What can hang from each mark:
K_328: K_28
K_972: K_465
K_615: K_465 K_786
K_465: K_528 K_594 K_615
K_28: K_328 K_528 K_934
K_528: K_28 K_465

Each row was made from one small tree. The marks that hang from a mark follow it in brackets, in the order of their numbers. Every link used is in the known rows. Write each row's tree.
Known rows:
K_972[K_465[K_594]]: [ 1.095  7.883  1.958  2.204  2.448 -0.415 -1.073  0.504 -1.513 -0.570
 -2.133  0.275  1.584  0.604  1.508  0.893 -1.443 -3.564  0.509]
K_972[K_465[K_528]]: [ 1.098  3.005  0.160 -1.460  0.377 -2.673 -0.401 -1.298 -2.501 -0.638
 -2.388  1.357  1.812  2.339  0.545  0.736 -1.370  1.106 -0.387]
K_528[K_465]: [ 0.151 -0.369  0.641  2.074 -0.426 -3.330  2.566 -2.658  0.835 -1.144
  0.084  2.067  1.659  0.305 -0.452 -0.341 -2.498 -1.595 -0.084]
K_465[K_594]: [-2.985  3.818  3.314  1.421  0.807 -0.453  0.022  1.623 -0.519  0.082
 -2.043 -1.430  0.266 -1.009  0.148  0.710 -1.647 -4.779  0.131]
K_528[K_28[K_328] K_465[K_594 K_615]]: [ 1.072 -1.037  1.879  0.593  1.627  2.589 -0.044 -1.978  0.337  0.706
  2.900  0.916 -0.217 -3.191  1.785 -2.037  1.233 -1.722  0.486]
K_328[K_28[K_528[K_465[K_615]] K_934]]: [ 4.836 -4.651 -1.126  1.174 -3.574 -2.739  0.958  1.786  4.274 -0.018
 -0.381  2.725  1.462  1.437 -4.444 -1.312  2.819  0.704  0.003]
K_615[K_786]: [-2.080 -0.506  0.542  5.338  0.205 -0.450 -0.345  1.367 -0.135 -1.558
 -2.038  0.340 -0.883 -0.413  0.304  0.867 -3.241 -2.465  0.422]
K_972[K_465[K_528 K_615]]: [ 2.523  3.517  1.157 -1.407  0.220 -1.272 -2.289 -1.559 -2.118  0.298
 -2.167  3.837  1.600  1.372  1.386 -1.291 -0.885  1.951 -1.079]
K_972[K_465[K_615]]: [ 2.961  4.809  2.802  2.035  0.694 -0.687 -2.186 -0.872 -0.753 -1.344
 -1.318  4.730  2.154  0.505  1.683 -1.308 -1.008 -2.484 -0.509]
K_465[K_528 K_594]: [-3.207  2.582  1.358 -2.455  0.421 -1.001 -0.063  1.382 -2.215  1.940
 -3.246 -2.597 -0.322  0.544 -0.056  0.788 -1.171  0.040 -0.591]
K_465[K_528[K_28] K_594 K_615]: [-3.427  0.870  0.753 -3.743  0.046  2.817 -1.870 -1.471 -2.242  2.825
 -0.706 -0.297 -0.359 -0.211  1.813 -1.432 -0.264  3.238 -1.301]
K_972[K_465]: [ 1.069  4.694  1.743  2.152  1.045 -2.310 -0.365 -0.966 -1.231 -1.952
 -1.668  2.437  2.410  1.282  0.877  0.780 -1.675 -3.662  0.153]
K_465[K_528[K_28] K_594]: [-4.800  1.282 -0.339 -3.495  0.377  1.541  0.391 -1.437 -2.470  1.994
 -0.819 -3.077  0.036  0.903  0.919  0.974 -0.533  2.357 -0.650]
K_972[K_465[K_528[K_28] K_594]]: [-0.836  5.627 -1.269 -2.479  2.072  1.244 -0.875 -2.348 -3.306  0.982
 -1.094 -1.118  1.130  2.135  2.096  1.061 -0.575  2.792 -0.241]
K_28[K_328 K_528[K_465]]: [ 4.166 -3.778  1.552  0.182 -0.377 -2.307  1.417 -0.488  1.845 -1.400
  1.142 -2.633  0.280 -1.140 -3.562 -0.224  0.810 -3.520  0.973]
K_328[K_28[K_528]]: [-0.393 -6.048 -0.803  1.616 -2.518 -2.694  0.695  1.206  0.948 -1.502
 -2.870 -1.244  2.179  0.704 -3.674  0.415  0.054 -3.763  0.435]
K_615[K_465[K_528[K_28] K_594] K_786]: [-3.310 -0.899 -5.570 -2.028  1.651  5.098 -2.298 -0.295 -3.525  1.027
 -0.268 -3.201 -3.135 -0.368  4.101  1.123 -2.230  6.200 -0.317]
K_528[K_28 K_465]: [-1.772 -1.439 -0.956  0.792 -0.469 -0.732  2.918 -5.560  0.342 -0.947
  2.588  1.617  1.894  0.751  0.530 -0.067 -1.940  0.348 -0.098]
K_615[K_465]: [-2.903 -1.407 -0.219 -1.035 -0.329 -0.912 -0.614  0.180 -1.373 -1.961
 -0.131  0.854  0.508 -0.638  1.886  0.701 -2.241 -2.212 -0.580]
K_528[K_28[K_328] K_465[K_615[K_786]]]: [ 2.030 -4.739 -0.364  3.830  0.965  2.726 -0.119 -2.614  0.688 -0.979
  3.213  2.548 -1.100 -2.855  1.670 -2.097 -0.087 -0.036  0.629]
K_328[K_28[K_934]]: [-1.753 -3.429  0.802  2.581 -2.852 -4.485  1.838  4.787  1.911 -1.438
 -2.051  2.857  1.862  0.683 -2.936  1.249  2.470 -4.151  0.277]
K_528[K_465[K_594 K_615]]: [ 1.587  3.125  2.365  1.883  0.759 -0.101  0.051 -1.197  1.086  1.116
 -0.446  2.244  0.527 -1.406  1.290 -2.315 -1.684 -0.664 -0.377]
K_28[K_528]: [-0.082 -0.493  1.592 -0.533 -1.540 -1.810  0.152 -0.388  0.898 -1.114
 -1.073 -2.625  1.048  1.118 -2.963  0.463 -1.336 -2.798 -0.258]

Write each row's tree:
[-3.585 -5.742 -1.845 -5.316 -0.365  0.781 -0.618 -0.772 -3.350 -1.054
  1.525 -1.150 -0.788 -1.286  1.878  1.107  0.739  1.051 -0.523]  K_615[K_465[K_528[K_28[K_328]]]]
[ 0.516  0.945 -1.913  3.387  1.688  4.772 -0.630 -3.602  0.377  1.138
  1.636  1.454 -1.148 -1.040  2.986 -2.010 -2.357  3.228  0.078]  K_528[K_28 K_465[K_594 K_615[K_786]]]
[ 2.244 -0.566 -0.026  4.854  0.193  0.155 -0.337 -1.787  1.271 -0.580
 -0.165  3.916 -0.469 -1.099  1.367 -2.374 -3.563  1.285 -0.151]  K_528[K_465[K_615[K_786]]]
[-2.356 -1.742  3.053 -0.067 -0.981 -1.094  1.443  2.393  1.518 -1.870
  3.090  0.385  0.094 -0.567 -1.426  1.527  4.317 -4.822  0.462]  K_528[K_28[K_328 K_934]]
[ 2.884  2.183 -0.198 -0.332  0.006 -0.383  0.928 -1.627  1.728  0.626
 -0.313 -3.336  0.418  0.965 -2.293 -0.339 -1.842 -0.150  0.335]  K_28[K_528[K_465[K_594]]]
[ 2.386  2.571  0.287  4.793  1.692  1.814 -1.025 -0.148  1.081  1.139
 -0.797  2.020 -1.414 -1.630  1.922 -2.205 -3.066  1.243  0.190]  K_528[K_465[K_594 K_615[K_786]]]
[-3.835 -2.499 -1.725 -5.373  1.192  2.753 -1.384  0.841 -3.646  0.558
  0.970 -3.440 -1.595 -2.119  2.660  0.983  1.269  1.514 -0.218]  K_615[K_465[K_528[K_28[K_328]] K_594]]
[ 2.412  8.150  3.083  1.806  2.189  1.294 -3.005  0.348 -1.170  0.079
 -2.037  2.652  1.329 -0.199  2.374 -1.248 -0.625 -2.648 -0.219]  K_972[K_465[K_594 K_615]]
[-2.008  1.522 -1.072  0.634  1.118  1.327  2.169 -4.125  0.066  0.563
  1.963 -0.576  1.168  0.101  1.318 -0.107 -1.812  0.291  0.168]  K_528[K_28 K_465[K_594]]
[ 3.551 -4.411 -2.014  1.221 -3.196 -4.013  2.570  2.005  4.117 -0.703
 -0.577  0.779  1.659  2.284 -5.130  0.364  2.352  0.026  0.502]  K_328[K_28[K_528[K_465] K_934]]
[-3.513 -4.251 -5.820 -1.966  0.217  3.037 -1.596 -1.513 -3.012 -0.430
  0.222 -0.958 -2.291  0.405  3.374  1.112 -2.625  6.176 -0.692]  K_615[K_465[K_528[K_28]] K_786]
[-2.829  0.863  1.239 -3.880  0.013  0.596  0.489  3.415 -0.541  1.464
  1.006 -2.985 -1.505 -0.271 -0.942  1.460  4.219  0.019  0.124]  K_465[K_528[K_28[K_328 K_934]] K_594]
[ 4.968  1.719 -0.754  2.326  0.629  2.499 -1.603 -0.817  2.133  1.460
 -0.660 -1.435 -1.461 -0.282 -0.618 -2.055 -2.486  2.412  0.169]  K_28[K_528[K_465[K_594 K_615[K_786]]]]
[ 3.517 -1.583 -1.875  1.383 -2.050 -2.545  1.900  3.225  3.777  0.377
 -1.142 -0.739  0.951  1.462 -4.564  0.427  2.754 -0.095  0.764]  K_328[K_28[K_528[K_465[K_594]] K_934]]
[ 3.290  6.105 -0.460  1.536  2.558  2.607 -4.061  0.822 -2.151  1.811
 -3.448  1.412 -1.291  0.709  2.927 -1.227 -1.670  3.889 -0.194]  K_972[K_465[K_528 K_594 K_615[K_786]]]
[-2.180 -2.974 -4.160 -1.071 -0.022  1.042 -2.043  1.222 -2.402 -0.578
 -1.493 -0.480 -2.559 -0.288  2.494  0.964 -3.020  4.854 -0.632]  K_615[K_465[K_528] K_786]
[ 2.066 -2.218  2.016  0.057 -0.964 -0.237  1.243 -0.350  2.952 -0.629
  4.786  3.924  0.160 -1.334 -0.479 -1.492  3.878 -0.562  0.095]  K_528[K_28[K_328 K_934] K_465[K_615]]
[ 5.970  1.614  2.366 -0.596 -0.293 -1.543  1.265  4.302  4.126  0.224
  1.913 -3.370 -1.442 -0.260 -4.420  0.304  4.365 -2.808  1.183]  K_28[K_328 K_528[K_465[K_594]] K_934]
[ 0.836  1.256  1.160  0.296  0.862  0.519  2.482  1.153  2.234  0.083
  4.004 -0.487 -0.496 -1.220 -0.667  0.577  3.656 -1.644  1.070]  K_528[K_28[K_328 K_934] K_465[K_594]]
[-2.744 -3.289  1.274 -3.942 -1.494 -1.692  1.358  1.706 -0.209 -0.268
  1.657 -0.760 -0.549  0.538 -1.569  1.432  3.804  0.052 -0.231]  K_465[K_528[K_28[K_328 K_934]]]
[ 0.869 -4.060 -0.388  0.710 -3.584 -3.544  1.068  3.965  3.234 -1.207
 -1.643 -0.240  1.334  2.061 -5.203  0.978  2.966 -2.704  0.326]  K_328[K_28[K_528 K_934]]
[-3.850 -0.935 -0.405 -3.913 -2.333 -1.740  1.516 -0.458 -0.138  0.415
  0.924  0.350  0.327  2.696 -1.269  1.513  1.640  2.971 -1.055]  K_465[K_528[K_28[K_934]]]
[-3.919 -1.159  1.109 -3.326  0.875  1.272  0.096  0.821 -2.498  1.270
 -0.025 -3.839 -0.973 -1.186  0.467  0.994  2.130 -1.012  0.090]  K_465[K_528[K_28[K_328]] K_594]
[-2.401 -2.939 -5.363 -2.531 -0.798  2.319 -1.295  0.749 -1.291 -0.374
  1.315 -0.079 -2.824  1.217  2.150  1.628 -0.354  6.888 -0.677]  K_615[K_465[K_528[K_28[K_934]]] K_786]
[-0.668 -0.816  0.591  0.946  2.099  1.109  1.945 -1.796 -0.056 -0.135
  2.808 -1.653  0.212 -2.140  0.668 -0.064  0.915 -2.713  1.114]  K_528[K_28[K_328] K_465[K_594]]
[-2.379  0.113 -1.449 -0.345  1.050  5.365 -2.885 -0.578 -1.970  2.651
 -1.251 -0.598 -2.467 -0.451  2.691 -1.259 -1.530  5.059 -0.755]  K_465[K_528[K_28] K_594 K_615[K_786]]
[ 5.586 -1.504  1.994 -0.508 -1.523 -3.370  1.986  3.113  4.450 -1.217
  2.494 -1.334 -0.611  0.164 -5.063  0.393  4.012 -2.834  0.906]  K_28[K_328 K_528[K_465] K_934]
